Each row comes from the steps of one path. Every step used is in the known rows, and no mark comes twice. Write the path behind each row, first mark first.
Known rows:
m-c-e: [ 0.15 -0.08 -0.47  0.21  5.39  2.13 -1.32  0.10 -1.63  3.61  0.34  1.02
 -0.26  0.28  0.06  2.91  1.19 -2.13]
m-c-e-j-g: [-0.03  2.87 -0.98  0.62  3.93 -4.17  0.39  0.51 -1.78  3.04  0.80  2.57
  0.01  1.43  2.64  0.88  1.71 -2.00]
q-m-j-g-k-e-c: [ 0.53  2.42 -2.62  0.49  6.86 -8.80  0.23 -0.68 -4.61 -0.67 -5.03  5.30
  2.94  1.44  0.68  0.10  3.37 -2.47]
e-c-m-j-g: [-0.50  3.21 -1.06  1.06  1.12 -5.02  3.53  0.05 -3.71 -0.64 -0.74  3.08
  1.87  1.33  1.24  1.86  5.60 -1.09]
e-c-m: [-0.43  0.90 -0.85  0.83  0.41  0.20  0.10 -0.02 -1.60 -0.70 -0.21  1.15
  1.42  0.97  1.08  0.21  5.06 -0.88]
e-j-m: [-0.02  3.34 -0.47  0.39 -1.51 -1.19  2.13  0.00  0.05 -0.37  0.65  4.95
  2.63  0.69  2.68 -1.82  0.28  0.08]
e-j-g: [-0.17  3.00 -0.47  0.38 -1.58 -6.35  1.68  0.36 -0.13 -0.60  0.52  1.61
  0.20  1.12  2.66 -2.02  0.58  0.08]
m-j-g-k-e-c: [ 0.53  1.84 -3.00  0.52  6.89 -8.71  0.10 -0.65 -3.83 -0.50 -4.57  1.56
  0.26  1.41  2.45  0.82  0.31 -3.08]
j-g: [-0.34  1.98 -0.23  0.44  0.06 -5.04 -0.62  0.50 -0.20 -0.36  0.21 -0.22
  0.50  0.08  0.51 -1.96  0.69 -0.08]
g-j: [-1.15 -0.86 -2.60 -0.53  0.95 -0.21 -1.45  0.11 -0.21 -0.55 -0.20 -2.95
 -0.69 -0.12  0.44  1.30 -0.19 -0.34]
q-m: [-0.05  0.59  0.27  0.00  0.17 -0.03  0.15  0.04 -0.76 -0.16 -0.46  3.76
  2.52 -0.03 -1.83 -0.67  3.05  0.66]
j-g-k-e-c-m: [-0.39  1.32 -3.74  0.60  6.48 -6.31 -3.57 -0.22 -2.30  0.13 -3.96  0.83
  1.73  0.93  1.92 -2.59  5.40 -3.73]
c-e-j: [-0.07  0.45 -0.92 -0.11  3.88  0.81  3.15  0.21 -0.30 -0.16  0.74  1.50
 -0.60  1.06  1.89 -0.12 -0.35 -0.63]
c-m-q: [ 0.58  0.10 -2.03 -0.29 -1.56  2.12 -0.50 -0.20 -2.98  1.08  0.20  4.30
  1.52 -0.26 -1.90  2.02  7.85 -1.16]
m-c: [ 0.33  0.43  0.28  0.31 -0.12  0.05 -2.10 -0.24 -1.35  3.58 -0.08  1.22
  0.02  0.32  0.19  3.08  1.30 -1.33]
c-e: [-0.10 -0.61 -0.71 -0.12  5.53  2.14  0.81  0.27 -0.29  0.09  0.41 -0.22
 -0.27 -0.06 -0.14 -0.06 -0.10 -0.75]
j-g-k-e-c: [ 0.25  1.51 -3.05  0.64  6.12 -8.64 -3.95 -0.34 -1.75 -0.82 -3.83 -0.55
  0.32  1.14  2.85 -2.77  0.54 -2.99]
q-m-j-g-k: [-0.18  1.67 -2.49 -0.21  1.24 -5.54  3.70  0.10 -3.32  0.66 -5.44  5.86
  2.46  0.27 -1.57  0.54  3.53 -1.99]

Which path is each row?
[ 0.23  1.42 -0.41  0.18  3.91  0.82  1.14  0.03 -2.35  3.25  0.26  6.50
  1.97  1.34  0.39  2.26  4.07 -1.23]	q-m-c-e-j
[ 1.08  2.66 -1.64  0.22 -1.71  0.04 -0.97 -0.19 -2.46  0.03  0.70  6.12
  2.99 -0.42 -0.33 -0.08  3.55 -0.59]	j-m-q
[-0.04  1.77 -4.32 -0.32 -0.78 -0.26 -2.35 -0.05 -2.77 -0.52  0.50  3.20
  2.27 -0.48  0.14  1.33  3.40 -0.95]	g-j-m-q
[ 0.77  1.59 -5.12  0.35  4.55 -6.47 -4.49 -0.56 -4.82  0.24 -3.60  3.76
  1.79  1.00  0.98 -0.83  8.46 -4.13]	j-g-k-e-c-m-q
[ 0.42  0.79 -2.81 -0.43  6.67 -6.69  0.26 -0.36 -2.77  1.13 -4.58  1.74
  0.31  0.20  0.42  0.84  0.17 -2.88]	m-j-g-k-e
[ 0.20  0.85 -0.71  0.14  3.72  0.84  1.00 -0.04 -1.69  3.47  0.72  2.77
 -0.52  1.40  2.12  2.86  1.01 -1.89]	m-c-e-j
[ 0.08  2.89 -1.09  0.93  6.67 -6.20  0.26 -0.35 -3.92 -0.33 -0.34  2.70
  2.38  1.25  1.43  1.34  5.23 -1.27]	k-e-c-m-j-g
[ 0.35  1.33 -2.57 -0.28  6.78 -6.69  0.41 -0.38 -3.53  1.09 -5.02  5.46
  2.91  0.14 -1.41  0.11  3.28 -2.25]	q-m-j-g-k-e
[ 0.04  2.34 -0.17  0.26  0.69 -5.14  3.38  0.16 -2.16  0.04 -0.59  1.91
  0.51  0.28  0.13  1.61  0.59 -0.17]	m-j-g
[-0.12  3.41 -0.58  0.64  3.98 -4.24  0.53  0.54 -2.52  2.89  0.48  6.29
  2.60  1.55  0.84  0.19  4.86 -1.35]	q-m-c-e-j-g
[-0.15  1.63 -3.50  0.11  4.26 -4.50  0.53  0.39 -2.25  3.88 -3.60  2.80
 -0.69  1.40  2.74  0.57  1.62 -4.49]	m-c-e-j-g-k
[-0.56  2.13 -0.87  0.19  0.97 -2.96  3.71  0.25 -2.73  1.04 -0.74  3.39
  1.99  0.05 -0.80  1.80  5.52 -0.88]	c-m-j-g
[ 0.66  1.23 -2.19  0.58 -1.33  0.10 -0.74 -0.38 -4.14 -0.63  0.26  4.04
  1.35  1.05  0.18  1.89  8.10 -1.44]	e-c-m-q
[-0.22  1.25 -0.78  0.63  1.19 -0.03  4.16 -0.38 -3.52 -0.28 -0.91  3.18
  1.45  1.32  0.69  3.71  4.87 -1.08]	e-c-m-j
[ 0.61  0.76 -0.27  0.77  5.65 -3.29 -3.45 -0.70 -1.27 -1.26  0.38 -0.64
  0.48  1.15  2.33 -0.46 -0.09 -0.50]	k-e-c
[ 0.73  2.23 -2.89  0.01  4.16 -2.64 -3.15 -0.83 -1.93  4.42 -3.45  6.07
  2.52  1.01  3.21  0.35  1.33 -3.88]	g-k-e-j-m-c
[-0.35  1.81 -3.02 -0.13 -1.16 -6.59  1.81  0.24 -0.44  0.25 -3.80  1.78
 -0.43  1.15  2.65 -2.40  0.47 -2.32]	e-j-g-k
[-0.11  2.74 -1.19  0.22  4.08  0.96  2.97  0.28 -0.27 -0.32  0.99  4.64
  2.30  0.56  2.56 -1.93  0.23 -0.64]	c-e-j-m
[ 0.56 -0.54 -2.76 -0.58  4.25 -2.80 -0.85 -0.61 -0.71  0.93 -3.67  1.57
 -0.54  0.97  2.32 -0.88 -0.51 -2.56]	g-k-e-j
[ 0.06  0.38 -2.90 -0.17  5.86 -6.47 -3.76 -0.10 -0.78  0.80 -3.82 -0.29
  0.32 -0.07  0.73 -2.70  0.33 -2.73]	j-g-k-e
[-0.57  2.08 -3.62  0.59  1.67 -5.30  3.67 -0.02 -4.08  0.11 -5.11  3.30
  1.28  1.29  1.22  1.43  5.46 -3.58]	e-c-m-j-g-k
[ 0.54  2.95 -0.50  0.29  3.97 -2.33 -1.20 -0.50 -0.12 -0.06  1.08  4.67
  3.07  0.56  2.87 -2.25  0.03 -0.12]	k-e-j-m
[-0.16  0.57 -3.51 -0.41  6.97 -4.41  0.53 -0.30 -3.25  2.16 -4.70  3.13
  1.86 -0.13 -0.58  1.04  5.15 -3.53]	c-m-j-g-k-e
